Each row comes from the steps of one path. Every step used is in the known rows, and no mark comes twice. Write the path behind each row, first mark first.
In the rows, zero is written as 128.
Known rows:
sivar/zinu/sovev: [130  94 162 129 100  77  87 155 131 114 153 144 131  76 108 133  69 124
 155  82 134 107 132 152 152 136 110  92 156 122 130 115 132 137 152 112
 106 151 127 136 114 110 116 129 164 131 114 162 102 151 122  84 124 122
 142 134 204 124  96 179 164 128 129 124 160 115 129 122 135 117 118 134
 119 125]
sivar/sovev/nibib/zinu/deril/vufate: [116  95 139 107  95  96  93 145 110 118 111 161 129 134 149 145  74 141
 197  47 136 122 132 168 152 136 126  78 220 101 136  64 144 156 212 122
  77 155 135 126 122 135 142 131 151 117  76 123 127 143 114 146 148 117
 123  68 155 117  67 174 115 123 145  67 173 115 115 122 143 175 133 141
 135 113]
sovev/nibib/zinu/vufate: [113 101 147  60  80 102 102 168 129 123 149 178  86 102 108 146  53 137
 164  98 121  79 129 174 141 158 110  48 186  90 123 118 116 154 171 101
 111 153 136 111  97 135 130 156 146 117 128 132 109 204 104 158 113  91
  99 107 176 123  86 159 131 125 157  56 173 118 113 157 135 168 132 130
 122 142]
vufate/sivar/sovev: [128 112 145 147 111 111 106 155 123 124 158  91 129  83 158 153 103 112
 184  58 158  78 129 154 113 156 133 136 155  71 154 129 162 173 182 124
  78 119 136 128 149  90 105 144 150 146 120 131 158 162 157  92 128  95
 140  88 214 117 110 169 165 107  89  97 152 105 103  97 133 126 116 134
 142 126]
deril/zinu/sivar: [145 101 132 130  88  91  79 148 130 155 174 147 100 120 128 153  94 152
 156  94 150  52 108 152 141 162 110  98 171 129 142 123 144 133 163  90
 102 144 123 127 121 118 101 152 147 102 107 187 138 165 107 113  93 104
 115 107 193 111 118 151 156  99 126 100 150  71 130 107 137 132 119 137
 114 126]
zinu/deril: [125 106 151 134 104  86  85 138  98 131 141 104 106  99 147 168 108 148
 142  79 156  82 143 182 142 146  86  98 154 128 160 133 136 195 146 119
 110 153 124 128 125 112 118 156 120 132 148 169 153 181 126 120 112 104
 137 114 184  98 135 159 151 115 153 132 127 124 102  92 125 126 125 152
 127 125]
vufate/zinu/sovev/nibib: [138 107 153 117 105  93 125 141 112 131 157 157 109  70 109 128  86 101
 193  79 121  94 139 147 128 142 135  61 142  92 137 119 116 176 149 110
 113 129 149 149  91 121 106 137 167 114 112 122 105 143 128 121 131  89
 108 146 192 133 109 150 133 131 147  75 120 130 118 120 139 122  98 108
 111 117]
sovev/deril/nibib/zinu: [130 110 142 107  74 105 110 128 104 127 148 182 113 110 106 158  91 166
 154 102 149 107 125 160 130 144  88  67 168 123 135 107 150 139 173  91
 157 174 136 114 115 138  70 151 162  86 141 151 130 193 104 152 128 139
 144 110 179 100  86 179 116 125 151  77 144 157 118 122 119 164 159 122
 108 121]
zinu/sivar/nibib/vufate: [ 86 101 134 109  69 110  99 150 127 144 109 135 103 101 152 153  94 147
 152  78 158  36 115 152 125 159 110  80 173 107 141 144 116 120 158 100
 123 141 103 117 159 100 102 136 127 132 152 148 174 242  85  91 110 106
 104  75 170 131 105 126 154  89 132  78 159  89  88 154 108 149 123 130
 155 131]
sivar/sovev/deril/vufate/zinu: [139 103 131 129  81 108 104 134 114 122 117 138 126 101 151 138 103 144
 176  61 167 112 117 144 141 142 139 104 187  70 133  55 144 151 194 110
  72 173 132 114 139 122 143 139 139 102 121 142 147  94 107 118 145 131
 107  94 172  90  85 195 132 126 103  79 149 146 119 124 123 181 110 125
 126 129]
sovev/deril/nibib/vufate/zinu: [119 110 135 101  69 112 119 139 107 119 119 176 112  97 125 149 109 175
 160 104 164  85 111 149 121 152 112  62 143  93 130  94 126 141 172  90
 136 191 115 102 135 138 108 142 136  69 165 127 145 182  74 161 141 122
 100  81 164 111  87 189 118 123 146  40 127 139 119 154 119 178 124 112
 113 123]
zinu/deril/vufate/sivar/nibib: [105 119 131 133  78 129 101 136 123 156  83  98  82 129 183 139 152 159
 162  64 171  81 144 154  97 151 116  97 221 100 188 123 138 130 142 115
 110 141 131 141 144 134 119 111 135 108 128 139 180 186 128 103 130  84
 110  70 165 129 114 135 150  94 126  72 158  82  75 100  55 125 140 160
 142 126]
zinu/deril/nibib: [118  98 151 121  88  96  94 129 124 134 136 136 103 129 159 167 112 159
 154  80 145  86 124 181 120 135  76  89 145 154 168 141 153 156 146 110
 137 158 117 132 120 129  84 141 125 118 164 162 152 196 130 136 126 108
 123 100 171 103 121 155 143 129 142  87 132 120 116  91 111 128 154 151
 118 113]
zinu/vufate/sivar/sovev/deril/nibib: [134 105 151 136  68 109 122 133 127 126 119 119 129 138 175 162 124 161
 179  65 147  86  98 159  94 148 106 127 186  94 159  88 171 116 172  95
 102 171 127 120 146 146  97 126 111 115 128 146 187 135 143 141 142  60
 107  77 195 109  77 182 135 145  80  50 158  98 108 120  85 139 157 150
 118 114]
zinu/vufate: [117 103 153 101  82  96  85 174 132 130 150 124  97 105 148 169  73 142
 141  97 144  70 123 176 135 161  83  94 164 106 149 138 127 165 156 112
  99 158 108 112 121 112 140 149 125 138 164 175 145 198 125 121  99  86
 100 107 184 104 124 163 157 125 127  97 165 115 107 122 127 139 134 150
 124 148]
nibib/zinu/sovev/vufate/sivar: [110  88 146 132  97  94  95 156  88 118 157 119 140  92 118 139  68 126
 174  95 126  84 110 156 125 165 140  92 180  83 172 112 119 139 165 129
  54 152 154 135 110 111 115 132 215 116 104 119 116 176 125 146 133  79
 134 102 209 126  73 163 147 104 126  84 162  81 105 118 118 129 107 139
 103 135]
nibib/zinu/sivar/vufate: [ 93 103 130  94  68  92  70 174 113 107 130 137 123 115 126 129  53 149
 161  95 158  62  99 148 133 176 130  77 185  82 127 111 128 133 180  98
  77 178 118 113 131  98 132 135 162  92 107 162 147 198  68 119 108 123
 140  69 190 124  90 154 149  97 110 104 168  71 111 145 133 163 113 135
 144 132]
deril/vufate/feku: [ 95  82 141  96  86 126  84 161 178 150 136 118  83 114 149 160  84 167
 165  82 157 114 115 168 118 144  95 102 176  70 148 149 107 205 194 106
 108 139  79 113 125 115 163 148 157 100 170 136 156 186 131 118 112 124
  97  82 166  87 129 164 163 116 121  81 164 118  80 102 146 153 131 160
 123 142]
zinu/sovev/vufate: [106  68 155 133 105  84  88 141 113 113 146 138 134 107 136 162  63 118
 165  79 131  96 110 168 147 147 107  92 158 106 167 136 114 165 142 132
  70 139 123 124  97 111 122 141 164 138 157 147 133 167 142 120 131  97
 126 132 198  91  96 157 170 136 131 106 148  98 114 100 132 124 111 150
 100 137]
feku/vufate/zinu: [100 117 123  89 103 112  87 169 119 121 161 141  90  50 123 118  84 143
 159 101 157  86 145 160 127 172 125  72 145  93 144 121 129 167 177 110
  85 167 125 112 115  91 133 145 154 100 173 124 112 186  84 145 130 123
  90 121 184  93 128 178 152 117 135  72 137 117 130 130 149 156  97 118
 121 148]
feku/vufate: [ 92  99 133  95 106 106  81 168 135 114 159 119  87  77 142 145  72 132
 138  98 155  77 135 184 146 161  83  97 157 110 149 147 133 175 172 113
  91 153 111 102 118  88 117 143 137 125 192 144 128 217 112 129 118 119
 105 120 167  81 122 167 165 126 148  85 152 117 126 103 148 142 126 135
 133 145]
vufate/zinu: [131 121 132 114  98 108  99 161 110 134 169 138  93  58 116 138  89 128
 165  91 155  77 141 147 121 154 122  80 129  92 137 131 131 189 165 110
 118 145 138 127 106 102 116 159 162 111 154 138 120 173 109 112 114 127
 112 127 188 115 128 170 145 105 137 104 128 141 120 129 141 148  96 119
 125 143]
zinu/vufate/feku: [ 99  89 159  88  77 105  86 175 167 152 137 112  88 104 126 166  82 154
 160 102 142  85 122 171 114 151  85  94 165  89 144 152 114 209 179  90
 109 157  91 113 114 113 163 147 130 116 180 138 145 192 131 142 100  97
  96 100 184  96 143 168 160 130 113  87 156 109  88 127 145 153 132 165
 111 144]
deril/zinu/sivar/vufate/feku: [ 91  88 129 103  71  99  78 158 171 144 130 134 109 140 119 136  85 183
 179  94 165  84  90 134 117 164 117  95 197  80 123 122 140 156 201  67
  91 163  95 116 127 117 154 132 155  64 115 141 150 146  95 118 113 115
 116  65 187 102 118 157 164 112  87  84 152  44 122 124 154 152 120 158
 120 116]
sovev/vufate/sivar/zinu/deril/nibib: [107 101 143 110  78 116  95 135 115 129 110 138 121 137 141 136 136 196
 171  86 157  84 136 154 102 157 105  85 203 116 173  95 132 114 170  97
 112 157 142 139 110 162 110 116 137  83 113 123 151 155 128 141 168  96
 108  73 190 128  73 151 141 128 128  63 156  68 114 127  98 120 137 156
 103 124]
sivar/nibib/vufate/zinu: [ 98 118 115 100  84 119 111 157 127 136 112 164  90  67 122 120 104 145
 183  90 155  70 146 141 115 151 131  41 158  87 132 123 118 129 166 107
 135 155 121 123 123  96 124 147 159 103 168 111 133 204  68  96 133 138
  91  93 184 139  93 161 135  90 152  66 154 133 112 171 111 169  97 115
 146 137]

Which path is each row?
[ 80  75 158  98  90 101 102 149 165 126 118 112 134 101 143 156  66 139
 193  60 147  82 101 155 121 145 127 106 170  60 123 123 101 205 229  92
  85 129  96 118 146 104 150 144 117 121 106 108 162 169 124 137 145  90
 100  52 178 115  97 145 138 117 108  50 147  76  79 150 175 166 107 134
 143 114] : zinu/sivar/sovev/nibib/vufate/feku
[127 111 146 116  81  93  86 151  99 126 169 140 115  93 120 155  66 139
 152  93 149  53 113 161 139 162 117  84 160 114 140 131 131 148 174 110
 100 150 132 126 120 100 108 152 164 118 106 167 136 213  98 129  87 114
 140 101 187 125 117 156 142  76 128 119 161  91  93 137 146 152 113 125
 128 134] : nibib/zinu/sivar
[115  85 163 125  79  79 114 134 124 104 102 184 153 110 123 147  94 184
 149  80 144 106  96 150 146 134  98  77 174 121 125  76 139  95 154  99
 141 191 107 109 133 142 102 124 151  92 121 144 133 150  94 137 153 112
 125 102 180 115  53 193 130 150 139  62 151 114 131 145 110 146 144 127
 106 105] : sivar/zinu/sovev/deril/nibib/vufate
[ 92  92 139  94  77  98  82 157 125 149 120 123 107 119 126 151  92 173
 158  92 151 119 122 171 121 147 113  84 194  92 157 113 116 192 210 110
  93 168 104 117 107 124 176 134 171  77 121 117 135 168  97 159 121 119
 118  67 157  97 117 176 129  97 138  93 161 104  78 114 136 181 139 170
 112 133] : nibib/zinu/deril/vufate/feku
[126 128 126 110  64 115 102 142 105 168 127 144  84  84 132 129 123 137
 186  85 162  56 141 135  96 149 131  63 169 121 143 131 132 132 167  96
 138 131 144 147 122 101  82 132 144 106 130 155 150 192  81  79 108 123
 105 118 188 140 126 131 138  80 130  99 142  96  85 143 101 136  98 114
 141 130] : vufate/zinu/sivar/nibib
[ 96 120 117  90  68 122  92 156 114 145 127 149  77  73 134 111 114 143
 168  95 162  64 144 140 103 162 128  62 177 122 148 129 130 119 187  88
 106 153 128 129 113 103  98 117 144  96 154 132 136 193  61 115 121 115
  85 117 180 126 120 138 145 100 131  64 144  70 104 152 107 147  90 114
 141 144] : feku/vufate/zinu/sivar/nibib
[120 111 121 104  88 122  92 161 128 134 134 143  85  86 148 131  91 149
 169  84 162  99 124 157 124 162 127  83 159  78 147 119 127 157 173 114
  99 155 115 122 111 111 147 141 169  98 138 146 127 167 105 110 120 130
  84  92 171 119 112 175 149 107 127  70 162 127 105 125 123 170 108 130
 126 148] : deril/vufate/zinu
[117  92 138 132  94  82  91 133  86 121 120 114 142 101 138 149  99 142
 202  64 148 101 130 148 133 142 126  84 169 100 150  75 142 178 203 124
  48 160 149 134 106 105 143 142 139 117 118 112 133 103 109 143 164 111
 106  99 200 108  87 185 129 124 121 102 119 101 110 114 132 158  85 147
 118 134] : sivar/sovev/vufate/zinu/deril
[119 106 137 118  99  84  90 149  83 114 119 129 117  75 134 143 103 158
 157  94 158  60 130 154 131 163 130  65 145  97 146 107 118 184 164 122
  97 185 127 119 124 100 159 151 133  99 132 128 137 172  80 148 128 101
 100  76 169 119 117 184 129  94 152  83 125 113 107 147 118 181  97 138
 127 128] : nibib/vufate/zinu/deril
[122  97 133 128  77 106  80 149 124 135 113 125 123  97 166 137  87 134
 196  55 165  77  97 142 117 151 145 113 173  85 140  84 148 138 211 111
  58 152 117 129 123 102 142 129 150 119  85 158 145 131 105 105 120 108
  89  69 175 124  99 172 141 100  77  75 159  82  90 132 132 171  95 132
 144 126] : deril/vufate/zinu/sivar/sovev
[132 101 148 120  81 110 116 128 126 128 146 160 101 122 150 171 114 159
 142  85 151 102 115 173 128 138  76  88 156 133 151 129 145 149 144  90
 157 161 122 116 134 142  62 149 120 100 175 168 168 175 135 139 126 123
 133 123 180  83 114 164 139 142 144  83 130 153 124  99 119 137 156 132
 107 121] : sovev/deril/nibib
[ 98 118 126 110  84 102 105 144  88 139  95 149 104  82 130 133 134 159
 176  87 163  64 150 139 112 144 128  46 165 106 139 103 124 148 167 119
 137 172 134 127 136 109 130 131 136  98 143 114 138 183  64 121 144 118
  91  83 170 137 107 167 122  85 163  79 133 115  97 151  89 161 106 130
 145 126] : sivar/nibib/vufate/zinu/deril
[129  93 152 124  96  80 109 146 121 126 151 180 133  94 100 155  72 139
 177  90 119 109 108 165 113 135 105  68 143 133 154 133 154 117 171 123
 138 157 132 129  87 113  63 126 205 120 125 141 103 197 127 137 124 121
 134 114 184 125  91 177 137 130 131  72 161 111 123 119 138 147 150 128
 107 114] : deril/nibib/zinu/sovev
[116 110 129 128  79 118 109 164 126 144 110 148 113 100 139 120 103 138
 186  72 141 106 125 144  94 150 149  72 213  83 174 113 137  82 164 122
 103 148 142 146 120 115 103 100 216 115  95 114 131 188 112  96 126  93
 115  83 181 144  74 155 140  98 122  56 199  77  93 139  81 140 143 132
 132 128] : deril/vufate/sivar/nibib/zinu/sovev
[103  91 160  77  64 109  87 184 170 146 136 141 106 102  94 146  83 178
 158 101 144  97 136 156 121 148  95  87 187  85 119 124 120 183 196  82
 115 166 102 114 104 122 173 141 139 102 146 126 118 163 107 124 120 118
 100  98 197 117 112 178 156 128 115 103 173 100  92 160 152 156 131 160
 110 138] : sivar/zinu/vufate/feku
[106 106 142 114 101  94  93 170 129 110 145 108 128  67 129 104  83 146
 148  91 143  85 135 151 135 169 135 110 183  89 150 106 137 110 159 100
  65 164 124 125 116 108 136  97 180 109 113 123 111 174 118 121 142  87
 122 114 200 127  95 175 164 130 116  74 173  64 133 131 115 117 120 133
 119 132] : feku/vufate/sivar/zinu/sovev
[128  97 137 113  82 114  93 139 124 122 123 134  97 129 166 157  96 159
 132  78 164 101 114 173 162 147  98 105 192  92 150 104 136 162 145 101
 102 165 111 111 153 142 129 141 120  97 158 173 172 161 116 119 114 117
 117  98 152  75 103 172 149 125 146 104 155 144 110  89 120 156 147 142
 120 143] : sovev/deril/vufate
[111  92 148 137  98  96 111 140 113 113 100 103 139 125 172 163 126 163
 188  54 160  79 104 159 106 157 122 122 159 105 166 102 157 134 183 123
  84 162 113 118 153 113 107 125 138 121 112 101 172 188 130 147 162  68
 109  29 175 123  83 183 135 122  99  45 150  73 109 120 100 145 138 147
 146  99] : zinu/deril/nibib/vufate/sivar/sovev
[123 101 141 104  70 106  99 145 118 132 152 162 110 113 120 155  80 154
 160 100 142  61 102 162 107 153 111  74 154 126 148 142 146 118 186  94
 139 147 128 127 112 121  64 144 171 108 119 155 135 231 102 140  99 122
 125  87 185 129 102 151 125 103 125  66 163  87 103 142 135 148 142 123
 125 123] : deril/nibib/zinu/sivar
[126  69 141 132 104  72  91 145 125 133 159 172 133 124 122 155  76 141
 170  98 122 103  94 157 154 151 112  85 177 116 154 112 139 127 161 109
  70 148 138 125  92 124 116 144 195 111 122 155 114 127 132 135 134 101
 115 124 202  88  74 170 158 143 132  80 148  73 149 100 131 129 121 151
  84 129] : deril/zinu/sovev/vufate
[ 95  78 138 117  82  86  76 144  94 124 135 142 157 114 128 161  49 129
 182  76 143  74  99 153 144 158 134 100 186 100 141  90 141 146 215 114
  28 146 145 115 117 105 117 151 161 133  91 149 132 158 102 134 131 117
 128  86 203 110  65 158 136  92 100 100 172  68  96 137 152 168 105 139
 127 137] : nibib/zinu/sivar/sovev/vufate
[ 80 131 110  93  82 129 101 175 116 136 141 138  84  72 124 112 105 148
 170 100 154  77 162 155 108 178 135  70 204  92 158 134 151 108 186 103
 108 148 139 127 118 104 101 112 189  95 145  96 123 228  88 126 137 116
 124  96 192 125  95 153 146  89 140  44 177  92 114 153 114 148 133 121
 142 140] : feku/vufate/sivar/nibib/zinu
[136 106 119 134 100 100 104 147 129 121 159 132 127  99 142 132 117 162
 168  81 165 103 119 149 150 169 131 126 217  91 136  64 183 130 204  96
  48 171 137 114 147 121 115 123 152  80 106 130 144 109 112 151 149  96
 129  92 192  69  76 195 149 140 108  65 145  98 153  94 124 150 136 131
 113 118] : feku/vufate/sivar/sovev/deril/zinu
[101 113 132 103  97  87  80 160  81 122 131 113 100  66 131 124 106 150
 154 100 155  79 149 163 133 166 111  67 162 111 153 105 144 178 178 110
  89 182 130 117 114 100 137 127 133  95 158 130 116 169  86 169 134 111
  99 109 175  92 129 179 137 117 151  91 123  93 123 116 123 153 105 137
 122 139] : feku/vufate/zinu/deril
[122  93 160 118 108  88 118 137 118 126 161 138 110  79 133 144  77 104
 171  68 119  95 136 174 141 134 105  81 155 107 146 141 122 177 131 110
 115 118 136 140 106 115  93 140 154 135 140 143 128 181 151 106 124  86
 118 141 185 113 103 146 155 133 155  84 139 129 123 100 132 106 121 126
 115 118] : zinu/sovev/nibib
[145 105 129 121  85 108  94 174 137 153 159 135  84 125 143 145 108 162
 163 105 142  61 112 153 121 181 114 106 189  89 158 122 165 120 160  94
  96 172 122 124 110 133 142 136 155  96 113 150 132 167 125 131 104  72
  98  81 202 122 107 171 162 115 105  58 170  69 132 118 100 142 141 154
 105 133] : deril/zinu/vufate/sivar
[113 110 144  87 101 108 111 157 119 124 167 176  96  88 106 141  61 126
 165  86 130  97 146 171 144 156 122  56 168  94 125 119 123 172 171 103
 122 132 151 127 101 125 112 152 166 111 127 125 106 200 114 131 119 126
 123 113 185 116  95 150 136 105 171  79 157 152 120 136 152 152 132 106
 123 132] : sovev/nibib/zinu
